Known rows, with every step that occurs:
bonafi, vupif: [ 14.5  -0.3 -15.9   3.0  13.2  -6.1   7.2   3.3   0.7  -5.7  -2.3 -10.4
   1.9  -6.2  16.6  11.3  -1.7  11.9   4.0  -7.4  -4.1   6.4  -4.8  43.6
   8.9  41.1 -16.2]
boga, fesa, siro, rafi, bele, bonafi, vupif: [-14.5  -3.4 -43.1  -7.8  -0.3  -1.1   2.8  -1.4   2.9  17.5   1.1  -4.2
 -17.5  12.1  -7.7  -0.8  16.5  11.5  -2.8  47.0 -13.4   8.3 -11.1 -73.5
  10.0   4.4   3.7]
boga, fesa, siro, bonafi: [-25.7   9.4  -2.9  -7.1   1.6  -3.9  11.0 -13.6  -1.8  25.8 -15.1  -5.2
 -14.4  18.1  -1.6  -4.5  11.8   7.2 -11.3  30.4  -7.9  21.0  -3.8 -28.2
 -14.8 -16.2  11.3]
bonafi, siro, rafi, bele, motov, vupif: [ 13.6  -6.8 -25.7 -10.9  -2.9  -2.1 -12.1   8.7  -1.5 -22.9  16.5  -1.6
 -13.2   3.6  -4.2   6.9  -0.9   0.6  -5.3  25.2   7.5 -11.8   1.0 -13.3
   9.3  21.0 -16.9]
boga, fesa: [-15.9   9.3  -1.6  -6.3  10.1  -3.9   9.0 -10.1  -8.4  16.0  -6.8  -8.9
 -16.9   7.2   9.6  -6.1  16.1  12.5 -17.5  17.5  -6.0  20.1 -10.9  -2.1
  -8.0   4.4  30.6]
fesa, siro, bonafi: [ -8.6   5.2  16.0  -0.6   8.4   1.1  -4.2 -20.3   4.7  12.7 -10.7  -3.6
   4.6   9.9  -7.5   0.3 -15.2  -0.2   4.2  17.8   0.1   3.6   8.3   7.6
 -13.4 -27.6 -15.0]
motov, bele, bonafi: [ -2.1  -3.7  17.3   0.4 -10.3   7.0  18.9 -18.2  -3.1  -8.9  16.4   6.3
  17.2   3.5 -18.7 -17.8  -2.1  -8.0  -6.3  11.4   6.2  -5.0 -15.2 -28.1
 -17.9   5.6  -0.3]
rafi, bele, bonafi, siro: [ -6.2  -3.0   0.1   2.8   2.2  -3.5  -0.5 -10.6  -0.1 -44.2  12.1   8.5
  -1.0   1.0 -21.6  -0.6  16.7 -11.7   5.2  24.0  -1.9 -19.5  -1.1 -21.9
  30.1   4.9  23.4]
fesa, siro, rafi, bele, motov, vupif: [ 14.7 -11.5 -28.3  -2.7   3.1   8.9 -23.7  -2.0   9.2   5.5   8.3  -0.2
  -5.1   1.3  -3.6  -2.0 -12.3   0.9   7.4  22.6  -2.3  -6.2   1.1 -22.1
   5.6  -8.8 -25.3]
siro, rafi, bele, bonafi, vupif: [  7.1 -11.9 -15.1  -2.4  -1.0   7.5 -17.9   3.2   2.3 -17.2  15.3  -1.2
   4.1  -9.4  -2.7  -5.0  -3.3   9.2  13.0   1.9  -4.6 -13.9   3.2 -39.9
  11.6   8.3   0.5]
siro, rafi, bele, bonafi: [  4.1  -9.5  -2.3  -2.9   0.8   9.4 -23.4  -2.5   0.4 -16.4  16.5   0.4
   4.6  -9.3  -4.2  -9.7  -5.0   8.4  10.4   2.6  -1.1 -14.4   4.4 -39.4
   6.8  -4.5  12.1]
fesa, siro, rafi, bele, bonafi, vupif: [  7.7 -10.5 -34.3  -0.8   4.5   6.4 -19.3  -4.6  12.3   1.9   8.8  -1.9
  -1.8   1.4 -11.0   2.8 -11.0   6.3  13.9  39.3  -3.9 -13.7   1.2 -48.7
  17.5  -3.8 -18.0]
vupif, bonafi: [-10.8  16.4  15.8   6.6  16.5   0.1  11.9   7.6  -4.6  13.2 -17.1  -1.7
   7.8  -2.5  13.5  15.0   6.2   2.4  -6.8 -25.3  14.1   1.3   8.6  42.6
 -16.2 -25.9  -2.8]
bonafi, siro, rafi, bele: [  8.6  -1.0 -22.0  -8.6   3.1  -1.4 -10.4   0.4  -0.5 -25.0  11.5  -4.3
 -15.6   4.8  -2.8   4.8  -3.7   5.1  -2.7  39.1   5.1 -13.9   6.3 -23.0
   6.1  14.1   3.0]
siro, rafi, bele, bonafi, vupif, motov: [  4.0  -8.1 -19.3  -2.8  -2.1   6.9 -14.2  14.4   5.6  -8.6   9.3  -0.2
   3.7 -11.8  -3.5  -7.7  -3.1  12.9  14.4   1.2   0.9 -10.4   5.8 -44.2
  18.1   3.5   2.8]
bonafi, bele, motov, vupif, rafi, siro: [ 13.7 -14.9  14.4   9.6 -10.6  -4.6 -13.5   1.6   3.0 -14.9   3.6   2.0
   2.3  -2.6  11.3   0.8  -9.4 -19.0  -1.7 -11.7  -7.0  -2.3 -10.3  49.3
  -5.0  -4.4  13.0]
fesa, siro, rafi: [ 10.6  -4.0 -16.5  -4.0  12.7   9.4 -24.5 -12.2   8.2  19.9   4.1  -9.1
  -3.0   1.7  -1.8  -1.9 -23.1  13.0   5.6  38.6   2.1  -5.8   2.2 -20.8
  -7.7 -16.1 -12.9]
motov, bele: [  8.4   2.6  15.5   1.6  -5.8   9.7  18.7 -16.8  -2.3  -6.2   5.0   1.5
   6.6   4.3   4.0 -19.8  -9.5  -5.3 -11.4  -0.5   1.7   5.1  -7.1   6.4
 -32.9   9.3   1.1]
siro, rafi: [ 11.6  -2.3   4.9  -7.0  11.3   9.5 -24.0  -3.8  -2.4   8.7   9.9 -11.7
   1.8  -9.9  11.8  -6.5 -20.4  20.6   2.1  -0.2   5.9  -1.6   3.4   0.0
 -17.7  -2.0   3.4]
rafi, siro, bonafi, bele: [  2.8  10.5  44.1  20.6 -15.7  -2.2 -11.5 -23.8   1.6 -21.2 -14.4  -5.4
  -0.7  -2.2  -1.5  -5.0  -5.1  -7.9   1.9   3.5 -23.9   4.4  -0.4  40.8
 -13.2  -9.7  20.9]
motov, vupif, rafi, siro, bonafi, bele: [ 23.3   4.2  11.7   4.7  -0.5  -0.9   2.8   4.3  -3.4  15.4  -3.6  -4.0
  -4.8 -17.9   8.9   7.8  -3.7   5.0  10.4 -23.8 -13.7   0.3  -2.2  36.1
  -3.6  21.0  11.6]
bele, motov, vupif, rafi: [ 12.4  -6.8  14.7  -4.0   2.8  -2.8 -14.5   6.7  -7.7  10.1  13.1   5.0
   8.7 -10.3   5.2   0.0  -5.3  -6.8  -8.3 -52.9  17.3   7.1  -5.0  58.9
  16.1  16.4 -22.1]
rafi, bele: [  4.2   1.8   9.5   8.7  11.5   3.2  -4.4 -11.1   0.9 -35.0  -2.1   3.7
  -4.9  -4.4   8.2 -10.0   6.9  -6.4   2.8  -7.9  -9.0  -3.7   7.4  23.5
   9.6   1.0  30.7]
motov, bele, bonafi, vupif, rafi, siro: [  6.5  -1.0   0.0   5.9 -17.5   3.6  20.5  -8.7  -0.1  -7.4  16.1   6.5
  14.2  -2.4 -20.9 -10.4  -2.3  -6.1   0.5   5.7  -3.2  -6.8 -13.2 -35.1
   2.0  30.6  -8.9]

Rows:
[ 17.0   2.1 -22.5  -5.7   6.3   0.4  15.0  26.0  -4.2   8.5  -3.3  -2.0
  -9.3  -6.3  10.4  21.4  16.9   6.3   0.5  -8.5   1.1  -5.3  -1.9  21.0
 -12.0  14.3 -27.9]
motov, vupif, bonafi, siro, rafi, bele
[-10.3   7.1 -11.5  -0.5   0.9  -3.0   3.2  20.2  -2.9  -5.4  -4.3   4.6
   0.6   7.1   1.7  19.1   8.1  -6.4 -10.5  -6.7  19.7  -9.1  11.6   1.4
  -0.9 -17.9 -22.6]
vupif, bonafi, siro, rafi, bele, motov
[  8.5   4.4  39.8  19.0 -22.4  -3.4 -13.0 -16.2   1.0 -19.5 -10.3  -2.2
   1.0  -3.2  -2.0  -3.0  -2.4 -11.8  -0.3 -11.2 -22.3   7.7  -5.2  47.5
 -11.0  -1.7   0.4]
rafi, siro, bonafi, bele, motov, vupif
[ -7.7  -5.4  -0.2 -10.9   1.6  -4.7  -9.0  -7.3  -4.9 -10.0  25.7  -2.8
   5.9  -0.1 -31.8   8.0  -0.2   6.4   2.4  45.2  15.1 -20.8 -10.5 -37.8
  14.3   6.9  -1.3]
bele, bonafi, siro, rafi
[ -1.8  -6.6  -6.3   7.4   2.5  -2.4   2.7  -3.6   2.3 -38.9   8.4   7.4
   4.8  -5.4 -11.6  -1.0  16.6  -6.9  12.3   0.6  -8.8 -13.2  -2.0 -10.0
  34.3  17.8  12.6]
rafi, bele, bonafi, vupif
[ -4.7  -5.9   9.8  -0.6  -3.9  -1.5  -3.8  -6.8   7.6  13.8  -7.4   2.7
   5.5  10.5  -4.1   3.2 -17.3 -11.8   6.9   4.5  -0.6  -0.2   6.7   6.5
  -7.9 -31.2 -14.4]
fesa, siro, bonafi, bele, motov, vupif, rafi
[ 10.9  -9.8  -9.9  -1.5  -4.7   9.2 -22.0  14.6  -0.7  -7.3   8.9   3.6
   2.6  -7.8  10.5  -4.1  -1.7  -0.2   1.8 -31.6   4.4  -4.6   7.9  -6.5
  -1.0  -5.9 -16.6]
siro, rafi, bele, motov, vupif, bonafi
[  6.1  -5.3  12.9  -0.3  -0.9  -2.6  -5.3  13.4  -7.2   7.7   4.2   5.1
  11.4  -3.9   8.6   8.7   6.9 -10.1 -12.4 -51.2  17.7  10.2  -8.9  68.7
   0.4   2.6 -43.8]
bele, motov, vupif, bonafi
[  1.7  21.5  36.1  12.1   1.3  -1.2 -12.3 -13.1  -4.5  11.1  -6.4  -1.2
   1.9 -15.4  -2.8  -2.8 -16.6   4.7   5.7 -31.1  -3.0  -0.9  16.1  17.8
  14.2   2.1  36.6]
vupif, rafi, siro, bonafi
[ -0.9  12.7  36.8  13.7  -7.6  -3.3 -16.6 -10.4  -1.7   1.9  -4.7   3.3
   5.9 -10.6  -1.8  -3.1 -18.1  -6.8   3.3 -33.6  -2.5  -2.8  13.6  22.1
  14.0  -6.8  32.7]
vupif, rafi, siro, bonafi, bele, motov
[-17.3  -1.0 -29.4  -8.5   1.5   0.8  -0.9  -7.7   0.5  17.9   1.5  -3.3
 -17.8  12.1  -9.0  -6.8  15.0  10.3  -5.9  50.8  -8.7   6.5  -9.4 -74.3
   6.2 -10.2  14.5]
boga, fesa, siro, rafi, bele, bonafi
[-15.1  -1.1  52.4   3.1  -6.3  -3.3   7.5 -12.3  -0.9 -12.9 -15.5  -1.7
  11.3   8.6  10.4  -3.1 -11.4 -10.5   2.9 -17.6  -5.8   5.9  10.0  34.4
 -38.3 -33.7  17.8]
siro, bonafi, bele
[ -9.3   9.4  -2.9  -1.9  -4.6   0.8  21.9  16.4   7.7  11.6  -6.0   4.2
   6.6  -2.0 -19.7 -17.9   1.7   6.3  -3.0  22.0  21.0  -0.4  -3.8 -25.4
   9.4  -4.2   5.6]
vupif, motov, bele, bonafi, siro
[ -6.6   6.4  -9.3  -4.4  -7.1   3.9  15.7  19.7   8.3  13.5  -2.9   3.4
   7.2  -3.2 -18.5 -18.9  -2.3  10.5  -0.9  21.3  21.8  -1.5  -2.6 -41.7
   5.3  -4.5   1.0]
vupif, motov, bele, bonafi, siro, rafi
[  9.0 -18.1  13.8   3.5  -5.3  -4.6  -9.1   5.3   2.1 -10.3   4.7   3.0
   5.4  -0.6  14.5   2.3 -10.6 -18.7  -2.2 -18.1   0.9  -2.2  -7.9  49.6
  -9.3  -8.8  11.6]
bonafi, bele, motov, vupif, rafi
[-24.9   4.4 -18.7  -4.5  -6.4  -7.0  10.0  -0.6   0.6  17.7 -11.8   3.9
 -10.7  17.6  -2.8  -1.7  14.7  -2.7  -8.6   8.1  -7.6  17.8   2.0 -42.7
  11.4  -3.6   2.9]
boga, fesa, siro, bonafi, vupif, rafi, bele, motov
[  2.5  -4.0  -1.0   0.1 -12.6   3.8  25.6  -5.2  -1.1  -4.1  16.6   6.6
  18.2   0.1 -16.4  -9.7  -3.8  -5.6   0.3  -1.1   5.6  -6.0 -11.0 -35.6
  -3.3  25.5  -9.0]
motov, bele, bonafi, vupif, rafi
[ -4.9   6.6   4.5   1.1  10.4  -3.4  -3.0  -2.0  -2.9 -10.0  10.8   9.3
   0.8 -10.2 -13.4   1.1  -2.7  -4.1   8.9  -9.3   8.2 -21.4  14.5 -26.0
  41.0   5.2  46.0]
vupif, rafi, bele, bonafi, siro
[ -4.9   3.6  -7.1   2.8   3.5  -1.4   3.3  -6.4   8.3   6.4 -11.3   0.7
   3.5   7.3  -5.6   6.3 -10.3  -2.6  12.7   3.2  -5.9  -0.3  14.6  -9.0
   9.5  -8.1 -15.1]
fesa, siro, bonafi, vupif, rafi, bele
[ 14.3   6.8 -12.0  -5.3  11.6  -3.6  21.1  21.4  -6.7  17.2  -6.3  -5.2
  -8.3  -5.8   9.7  25.8  16.3   7.1  -2.8  -7.6   5.5   0.0  -6.8  45.2
 -14.7  16.4 -27.5]
motov, vupif, bonafi, siro
[-11.0  -5.7  49.0  -0.5 -15.1  -5.0   2.1  -0.3  -3.0  -6.7  -8.3   4.9
  16.5   5.7   8.7  -0.7 -12.0 -17.3   2.3 -46.7   2.0   6.2   9.9  38.3
 -24.4 -26.6   1.0]
siro, bonafi, bele, motov, vupif, rafi
[-25.5   3.7  -3.9  -4.8  -1.9  -4.8  12.6 -12.1   1.0  20.0 -16.5  -5.0
 -14.9  21.3   1.6  -2.5   9.4   1.0  -9.7  38.7 -12.7  18.7  -5.8 -33.0
 -19.2 -23.0  18.3]
boga, fesa, siro, bonafi, bele
[  5.0  -4.9  -5.6   4.7  -4.1  -3.0  -1.7  10.3  -1.9 -33.6   3.0  12.8
  -2.4   1.0   2.5   3.5  18.9 -20.5  -5.7 -27.3   1.8  -3.9   2.2  28.5
  19.4   7.9 -15.3]
rafi, bele, motov, vupif, bonafi, siro
[-22.5   8.8 -21.1  -4.4  -1.7  -5.3  15.6  -2.9   1.0  21.4 -14.8  -0.7
 -15.8  15.4  -0.5  -0.3  13.9   3.9  -4.2  17.7 -11.5  16.3   2.6 -45.0
   5.6  -2.3  12.9]
boga, fesa, siro, bonafi, vupif, rafi, bele
[ 24.2   2.4  -4.5  -1.9  14.7   2.3   5.9  10.4  -4.8  11.7   3.2   0.3
  -6.8 -20.4  11.6   4.8   2.9   7.6  10.2 -30.8  -5.3  -2.8   1.6  30.9
  11.6  27.9  14.5]
motov, vupif, rafi, bele
[  9.7   4.2 -28.1   3.3   0.4  -2.6  25.5  24.6   9.4   6.8 -13.2  -4.3
   3.3  -6.2   9.9  -2.6   0.1  13.0   3.7  -6.3   3.4  11.2  -2.8  15.4
  10.8  34.9 -20.6]
bonafi, vupif, motov, bele
[-20.0  -2.4  -7.3  -7.4  -8.1  -5.9  10.4  -4.1  -0.7  22.3 -11.1  -1.1
 -13.3  20.4   0.7  -0.9  14.1  -3.8 -11.8  23.6 -10.0  21.3 -11.0 -23.9
 -14.4 -15.5  -1.8]
boga, fesa, siro, bonafi, bele, motov, vupif
[ 15.1   6.4   0.5  -1.9  14.7   1.3  17.9  18.0  -6.7  23.6  -9.3  -4.9
  -1.2 -11.9  17.3  18.2  13.7   8.5   0.7 -27.5   2.1   5.0  -6.7  57.4
 -20.4   9.4 -22.4]
motov, vupif, bonafi
[-10.8   5.4  15.6  11.0   7.0  -2.4  14.1  11.3   1.0   1.8 -20.1  -0.3
   6.8   3.6  19.0  16.1   2.6  -9.2  -3.9 -11.5   6.0  -4.7   4.9  40.5
 -29.3 -39.1  12.9]
vupif, bonafi, bele
[-12.3   3.4 -26.9  -9.9   5.8   1.7  -2.1  -8.2   0.1  30.4  -4.6  -9.4
 -20.0  12.4   2.0  -4.8   6.2  16.0 -10.7  47.1  -6.7  14.1  -8.9 -49.4
  -9.8  -7.9  11.5]
boga, fesa, siro, rafi
[-10.7   3.8  23.2   1.8  -8.2  -6.6   8.0   5.6  -3.3  -8.0  -8.9   5.6
  16.8   0.3   4.8   3.0  -5.9  -7.1   7.5 -62.0   1.9   9.0  19.5  22.0
   7.7   7.1 -13.2]
siro, bonafi, vupif, rafi, bele, motov
[ 10.7  -5.8  -5.0  -1.9   5.3  11.3 -22.6  -1.9   0.8 -14.0   7.1  -3.4
  -2.9  -8.8  11.7 -11.7  -9.8   9.7   6.3  -3.5  -3.1  -6.5  10.0 -19.4
  -4.8  -2.9  13.1]
siro, rafi, bele
[  6.7  -4.7   4.6  -3.2  -2.0  -5.8  -4.7  15.0  -7.5   3.0   6.9   4.9
   6.5   0.1   2.9  12.8   8.3 -11.7 -14.9 -37.5  19.0   6.9  -8.9  61.0
   3.7   8.5 -47.8]
bele, motov, vupif, bonafi, siro
